What can hang from each mark:
J_466: J_719
J_556: J_132 J_669
J_459: J_597
J_719: J_416 J_466
J_859: J_669
J_370: J_669
J_416: J_719
J_132: J_370 J_416 J_556 J_859
J_268: J_132 J_459 J_669
J_669: J_268 J_859
J_651: J_416
J_817: J_268
J_464: J_416

Every row comes from one small tree of marks. The marks that hang from a mark follow it in brackets, in the order of their numbers. Every link used is in the known rows. Which tree was each row made from?
(in the rows, 128 means zero)
Known rows:
J_132(J_370(J_669) J_416(J_719(J_466))): [ 97 105 109 120  99 126 108 205 153  85  92 149 115 133 129 105 147 167
 197 126 195  72 128 119 101 134 132 167 153 158 107  83 124 140 116 155
  78  80 161 148  81 101 138 133  90 196]
J_268(J_132 J_459 J_669): [129 129  82 122 111 153 127 149 139 165 138 138 194 188 108  92 142 152
 126 136 106 129  91 175 130  96 123 154 141 109  92 143 141 169 117 129
 133 152 184 129 151 117 120 151  88 181]
J_817(J_268(J_132(J_370) J_669)): [113 139 101 112  98 144 114 157 137 122 155 116 205 175 100 112 119 122
 143 131  88 123  80 207 155  89 143 160 174 166  93 133 156 169 109  79
 131 106 162 100 132 111 104 162  85 183]
J_817(J_268(J_459)): [120  97  98  73 108 172 112 166 156 150 148 143 157 136 125 128 124 123
 143 135  68 136 156 154 138 103 152 130 151 135  82 131 132 182 122 126
 156 131 192 117 128 128 123 159 109 197]
J_669(J_268(J_132(J_416 J_556) J_459) J_859): [137 113 105 109 122 146 115 126 100 151 163 153 189 144 105 114  98 122
 145 167  48 163 133 143  66 134 113 102 175 135  92 119 219 125 101 174
 118 169 168 154 150 160 118 119 101 168]
J_651(J_416(J_719)): [113  84  98  79 126 138 109 170 151 146 100 203 123  79 156 130 148 142
 153 177 152  92 149 145 119 113 138 116 116 114  95  96 113 160 133 133
 137  92 170 130  90  95 177 176  95 206]
J_132(J_370 J_556): [ 68 103  83  75  84 156 125 174 133 136 120 151 131 123 115 146 142 128
 152 105  99  88 161 177 107 140 131 119 200 141  65  97 155 114 125 140
 106  92 147 126 153 102 159 150 117 181]
J_466(J_719): [117 108  87  64 115 155 111 169 132 172  99 162 136  86 139 133 161 159
 150 119 150  78 158 146 152 109 120 111 144 154  88 103 118 166 149 145
 147 106 168 112 135 114 178 170  96 161]
J_859(J_669): [120 106  92 104 116 142 134 179 145 165 124 143  95 118 157 139 133 133
 155 113 153 100 132 144 120  91 129  94 169 152  79 105 119 176 136 142
 150  92 165 125 145 118 153 159 118 175]
J_268(J_132 J_459(J_597) J_669): [115 145  93 106 111 147 146 146 158 156 123 119 183 216  80  85 153 165
 128 113 129 120  89 164 103  97 129 150 138 115 109 126 146 156 125 106
 119 165 163 111 164 107 115 162  99 182]
J_556(J_669(J_268 J_859)): [124 134  76  88 131 144 121 148  87 171 124 143 113 105 150 139 101 113
 148 101 117 127 147 143  85 119 121  92 171 189 100 133 143 180 112 135
 180  91 179 135 185 173 174 136 118 176]
J_669(J_268(J_459(J_597)) J_859): [106 124  90  62 124 146 158 141 160 155 106 134 119 163 103 119 110 127
 160 109 107 123 165 126  75 115 136 102 146 144 120 113 169 156 104 118
 138 132 167 120 185 145 151 140 111 175]
J_669(J_268(J_132(J_556) J_459) J_859): [127 135  89  98 107 149 127 117 114 152 149 152 182 145  96 113  96 118
 137 143  53 142 122 157  78 136 112 107 186 127  99 131 192 120 104 165
 137 146 153 142 171 167 135 122 102 149]
J_464(J_416): [134  68 115  79 127 181 116 178 132 140 132 150 112 107 138 127 124 137
 138 145 120 116 170 128 146 105 125 103 149 140  82 119 126 160 154 137
 134 102 180 136 115  86 170 179 103 191]
J_416(J_719): [111 112  99  98 127 162 107 169 151 152  88 181 133  90 150 115 156 142
 158 131 151  85 182 148 131 110 149 133 138 126  97 101 122 147 150 139
 128  94 171 143 119 102 162 162  89 182]
J_669(J_268 J_859): [131 108  93  75 133 157 123 143 132 157 112 147 107 100 135 133 103 115
 163 123 118 119 169 150 114 104 143  87 158 168  96 115 161 168 105 124
 161  86 182 135 161 148 179 141  98 166]
J_132(J_416 J_859): [121  83 103 115 134 158  86 173 114 144 113 149 133 105 135 132 125 149
 135 120 117 121 195 134  94 116 132 108 143 148  65  85 170 154 126 118
 102 116 196 127 124 107 152 155  97 194]
J_370(J_669(J_268(J_132(J_556)) J_859)): [135 145  97 108 108 136 131 124 107 132 152 123 137 118 117 130  97 145
 157 122 111 106  99 153  80 125 113 109 218 153 103 103 175 125 102 165
 136 119 154 137 161 153 156 129 117 140]
J_669(J_268(J_132 J_459) J_859): [142 132  97  99 126 148 132 118 127 149 145 151 183 148 104 105  87 119
 141 149  78 144 125 146 114 111 120 115 155 135 110 150 183 155  95 144
 145 127 172 137 167 163 138 126  96 158]
J_370(J_669(J_268 J_859)): [129 116  91  95 120 142 140 152 132 144 123 122  81 104 141 136  99 136
 170 111 145 103 143 131 108 101 130 108 177 163 108 102 144 177  99 142
 154  91 198 133 162 145 183 136 111 164]
J_817(J_268): [131  94 112  70 118 176 100 171 154 142 142 143 136 109 131 138 129 125
 152 127 101 116 157 169 144  95 160 106 163 163  79 111 134 185 127 110
 162  95 190 114 126 119 135 163 103 196]
J_817(J_268(J_132 J_459)): [142 119 115  90 111 168 109 143 147 130 171 146 205 155 106 103 109 137
 130 151  63 150 116 165 146 105 140 133 159 129  90 147 150 172 117 123
 145 136 181 121 125 131  97 152 101 185]
J_859(J_669(J_268(J_132))): [139 125 117 111 138 138 155 146 142 153 155 148 149 118 133 124  95 124
 164 153 111 134  79 157 120  92 133  92 168 163  95 131 145 182 117 148
 157  83 163 121 127 155 143 149 113 159]
J_370(J_669(J_268(J_459(J_597)) J_859)): [108 131  89  84 115 132 174 149 157 147 114 113  89 163 113 121 106 154
 165  98 134 103 141 105  74 116 125 125 166 143 124 100 150 164 101 135
 130 138 180 120 187 144 157 138 133 169]
J_556(J_132(J_370(J_669) J_416 J_859)): [ 97  95 109 150  93 124 122 194  67 105 144 115 125 104 132 128  96 123
 141 118 119  99 148 134  95 126 111 152 181 176  69  83 183 126 109 135
  66  83 191 120 129  84 155 159 131 196]
J_556(J_132(J_370) J_669(J_268)): [ 90 113  99 101 109 137 155 175  59 139 155 151 140 100 139 130  93  83
 157 128  65 127 114 167 102 127 129 122 180 199  80 143 146 165 116 145
 147  45 172 126 148 142 180 161 148 193]
J_859(J_669(J_268(J_132(J_370 J_556) J_459))): [ 79 132  91 114  90 113 180 145 121 147 176 154 186 162 103 131  86 106
 159 145  37 135  73 158  81 133 116 134 204 136  89 131 172 130 103 179
 113 121 131 125 156 158 123 131 131 153]
J_817(J_268(J_132)): [151 119 125  85 122 173  96 151 154 127 163 142 187 130 117 114 115 136
 139 147  89 134 118 179 151  96 151 109 171 159  85 130 152 170 128 109
 154  96 169 113 113 125 113 161  98 179]
J_466(J_719(J_416)): [100  90  95  69 106 157 121 161 119 171 104 157 109  74 132 146 159 133
 162 157 162  59 153 133 162 124 117 109 147 150  74 106 115 171 160 136
 147 102 181 116 112 103 192 198 111 176]
J_669(J_268(J_132(J_370) J_459)): [ 92 114 108  88 101 143 167 142 154 129 154 160 194 157  88 114  95 127
 156 155  36 139 113 164 137 124 136 141 158 133  94 156 175 161  93 140
 118  99 180 119 137 141 135 134 116 170]
J_817(J_268(J_132(J_859))): [142 125 122 111 131 164  79 150 116 120 147 141 204 121 110 117  95 136
 115 120  81 125 134 170 119 109 140 123 170 166  84 117 167 142 119  84
 133 103 174 101 122 131 117 155  90 168]

Write each row's tree:
[130 162  82 106 110 142  87 129  58 149 140 137 172 133 130 121 120 132
 107  95 124 109 108 167  74 151  89 108 219 158  87 120 162 105 132 151
 142 124 120 145 199 153 134 138 114 156]
J_268(J_132(J_556(J_669(J_859))))
[136  78 120  94 129 169  84 198 140 103  87 176 120 112 131  90 139 138
 166 147 171  84 151 121 120 125 125 131 131 147 111 115  97 132 154 149
 121  88 143 158  70  98 166 156  68 188]
J_464(J_416(J_719(J_466)))
[ 97 105 105 136 126 125 123 182  16 135 157 142 162  94 140 135  72  87
 144 130  48 146 148 145  58 137 119 125 170 212  72 123 187 154 113 133
 109  73 185 121 135 139 160 155 139 203]
J_556(J_132(J_370 J_416 J_859) J_669(J_268))
[121 139 110 171 134 121  82 163  79 145 129 167 192 105 147 116 116 136
 132 136 125 111 128 137  48 131 107 136 172 138  85  68 178  86 154 172
  71 147 119 139 116 126 108 150  92 163]
J_268(J_132(J_416(J_719) J_556 J_859(J_669)))
[151 147  76 123 116 144  96 135 117 153 115 121 164 161 115 104 127 137
 127 120 159 110 104 185 126  86 110 126 167 148 101 128 162 147 117  98
 137 125 159 131 176 120 135 148  69 161]
J_268(J_132 J_669(J_859))
[106 152  97 124 124 125 144 146 131 149 126 131 170 191  98 107 107 153
 110  87 126 104  95 123  68 119 105 133 161 131 102 107 159 121 125 113
  96 142 121  99 176 126 109 151 124 157]
J_268(J_132(J_859(J_669)) J_459(J_597))
[ 99 102 106 121 142 122 167 172 126 165 127 136 129 158 119 130  93 133
 157 116  98 143 148  90  32 114 128 109 133 157  98  88 177 167 114 130
 107 153 175 104 143 145 127 148 129 187]
J_132(J_416 J_859(J_669(J_268(J_459(J_597)))))
[128 105 106 101 129 154 136 171  62 156 151 150 133  81 141 123 102  95
 152 134  80 142 126 158  97 117 136  98 167 191  85 144 133 179 126 155
 173  62 187 132 137 151 180 158 143 195]
J_556(J_132 J_669(J_268))
[137  98 119 126 139 134 154 152 137 161 182 150 172 150 131 112  96 126
 161 183  73 173  85 122  99  93 123 102 145 138  88 136 174 189 112 180
 133 141 186 133 111 156 113 134 119 181]
J_859(J_669(J_268(J_132(J_416) J_459)))
[125 111  95 150 117 133 113 182  64 147 125 141 115  98 152 129  97  88
 127 103 133 103 131 153  80 104 115 108 178 174  71 100 146 137 139 130
 118  77 150 117 145 117 161 164 122 171]
J_556(J_132(J_859(J_669)))
[ 90 143 101 134  97 125 131 158 115 102 132 122 167 139 107 122  99 165
 124  86 126  79 107 153 116 132 110 165 192 151  88 100 164 120 102 112
  75  83 164 105 154 104 146 147 116 154]
J_268(J_132(J_370(J_669) J_859))
[ 90 174  70 109  88 117 154 135 140 137 112 107 191 239  75  93 125 134
 128  92 138 104  90 160  95 112 106 167 166 132 119 126 182 117 107  78
  91 153 126 108 212 111 105 146  87 168]
J_268(J_132(J_370) J_459(J_597) J_669(J_859))
[120 130  47 117 102 141 112 154 114 180 103 126 137 175 127 117 131 125
 131 105 134 115 142 160 109  94 113 145 147 122  99 125 144 166 115 115
 142 157 180 136 190 125 143 141  79 178]
J_268(J_459 J_669(J_859))
[119 123 122  72 133 157 171 135 177 142 141 147 171 174  79  98 118 156
 154 142  78 135 114 141 104 116 145 112 141 131 112 134 165 161 112 130
 126 126 169 114 142 138 133 149 125 173]
J_669(J_268(J_132 J_459(J_597)))
[123 106  77 106 108 159 116 176 136 169 140 127 164 167 124 121 136 125
 142 127  77 141 128 174 126  82 148 153 140 132  91 133 123 202 116 107
 164 157 201 112 140 124 115 162  88 203]
J_817(J_268(J_459 J_669))
[112  85  96 139 141 126 140 175 103 173 141 154 139 127 139 139  84 120
 152 138  71 152 153 106  57 110 123 114 140 147  79 108 172 183 106 159
 122 142 198 124 125 156 136 137 119 183]
J_132(J_416 J_859(J_669(J_268(J_459))))
[ 81 127  87 131  99 127 110 184  22 126 127 138 155 108 132 126  90  98
 114  79  90 101 142 164  80 145 106 147 185 192  72 122 153 121 128 112
 106  61 155 116 172 115 161 159 138 187]
J_556(J_132(J_370 J_859) J_669)
[ 97 138 112 172 126 104 106 169 100 122 123 160 194 125 144 114  99 131
 141 137 128 107 122 139  86 117 118 157 154 158  94  91 184 110 136 134
  61 101 129 126 118 114 106 151  92 166]
J_268(J_132(J_370 J_416(J_719) J_859(J_669)))
[ 83 119 101 163 120 119  90 193  15 123 120 164 178  86 160 110 102  97
 131 120 103 113 162 135  64 147 115 167 151 185  85  97 167 108 147 140
  72  79 153 136 134 112 144 164 121 207]
J_556(J_132(J_370 J_416(J_719) J_859) J_669)
[ 61 114  75  98  87 142 112 174  97 132 104 152 142 118 106 147 121 128
 128  80  89  81 179 172  75 155 120 136 200 149  64  80 172  95 121 118
  86  97 145 115 167 107 160 147 110 165]
J_132(J_370 J_556 J_859)
[120 158 114 121 125 125 135 153 127 136 153 120 194 188  99 112  86 129
 116  95  96 127  93 134  68 110 126 138 169 154 102 114 159 138 122  92
 115 147 130  82 159 138  75 159 116 166]
J_817(J_268(J_132(J_859(J_669)) J_459(J_597)))
[ 90 137 120  69  90 144 145 150 176 108 157 125 206 205  71 106 112 136
 139 120  67 123 103 157 123 121 143 152 166 146 105 131 170 137 116  91
 107 122 140  89 153 113  82 161 117 184]
J_817(J_268(J_132(J_370) J_459(J_597)))
[123  82  99  76 113 139  90 186 156 113  81 200 117 105 128 105 154 147
 171 166 182  82 114 146 102 127 137 113 110 132 106 103  91 148 115 131
 137  76 146 142  54 110 168 150  78 203]
J_651(J_416(J_719(J_466)))
[133  86 112 106 127 158  69 192 159 117  84 179 129 118 134  95 163 150
 188 150 180  99 158 135 102 123 146 121 118 153 101  93 127 145 134 151
 111  98 162 161  68 111 138 136  70 201]
J_132(J_416(J_719(J_466)))
[ 88 125  88 151  96 126  96 164  78 133 135 128 204 166  99 120 126 142
 125 118  88 116 114 184  65 128 103 161 183 145  70  91 204  97 115 108
  62 149 152 114 143 101 113 148  84 175]
J_268(J_132(J_370 J_416 J_556 J_859) J_669)
[107 135  93 129  87 116 134 145 124 109 158 111 166 181 117 114  97 150
 137 131 121 121 104 117 117 124  93 162 179 130 100 115 195 131  95 151
  78 141 172 139 165 121 109 131 113 173]
J_268(J_132(J_370(J_669(J_859)) J_416) J_459)
[153 143  96 156 134 135  73 142 107 149 103 145 191 139 144  88 140 138
 145 157 172 122 126 162 105  88 120 149 132 140 116 104 177 136 141 122
 106 147 152 150 133 115 114 150  49 179]
J_268(J_132(J_416(J_719)) J_669(J_859))
[120 132 118  95 132 131 188 141 165 160 152 137 161 181  99 108 102 141
 157 138  97 138  71 128  83 104 131 107 154 141 116 125 153 167 115 144
 136 126 148 107 155 148 120 147 131 164]
J_859(J_669(J_268(J_132 J_459(J_597))))
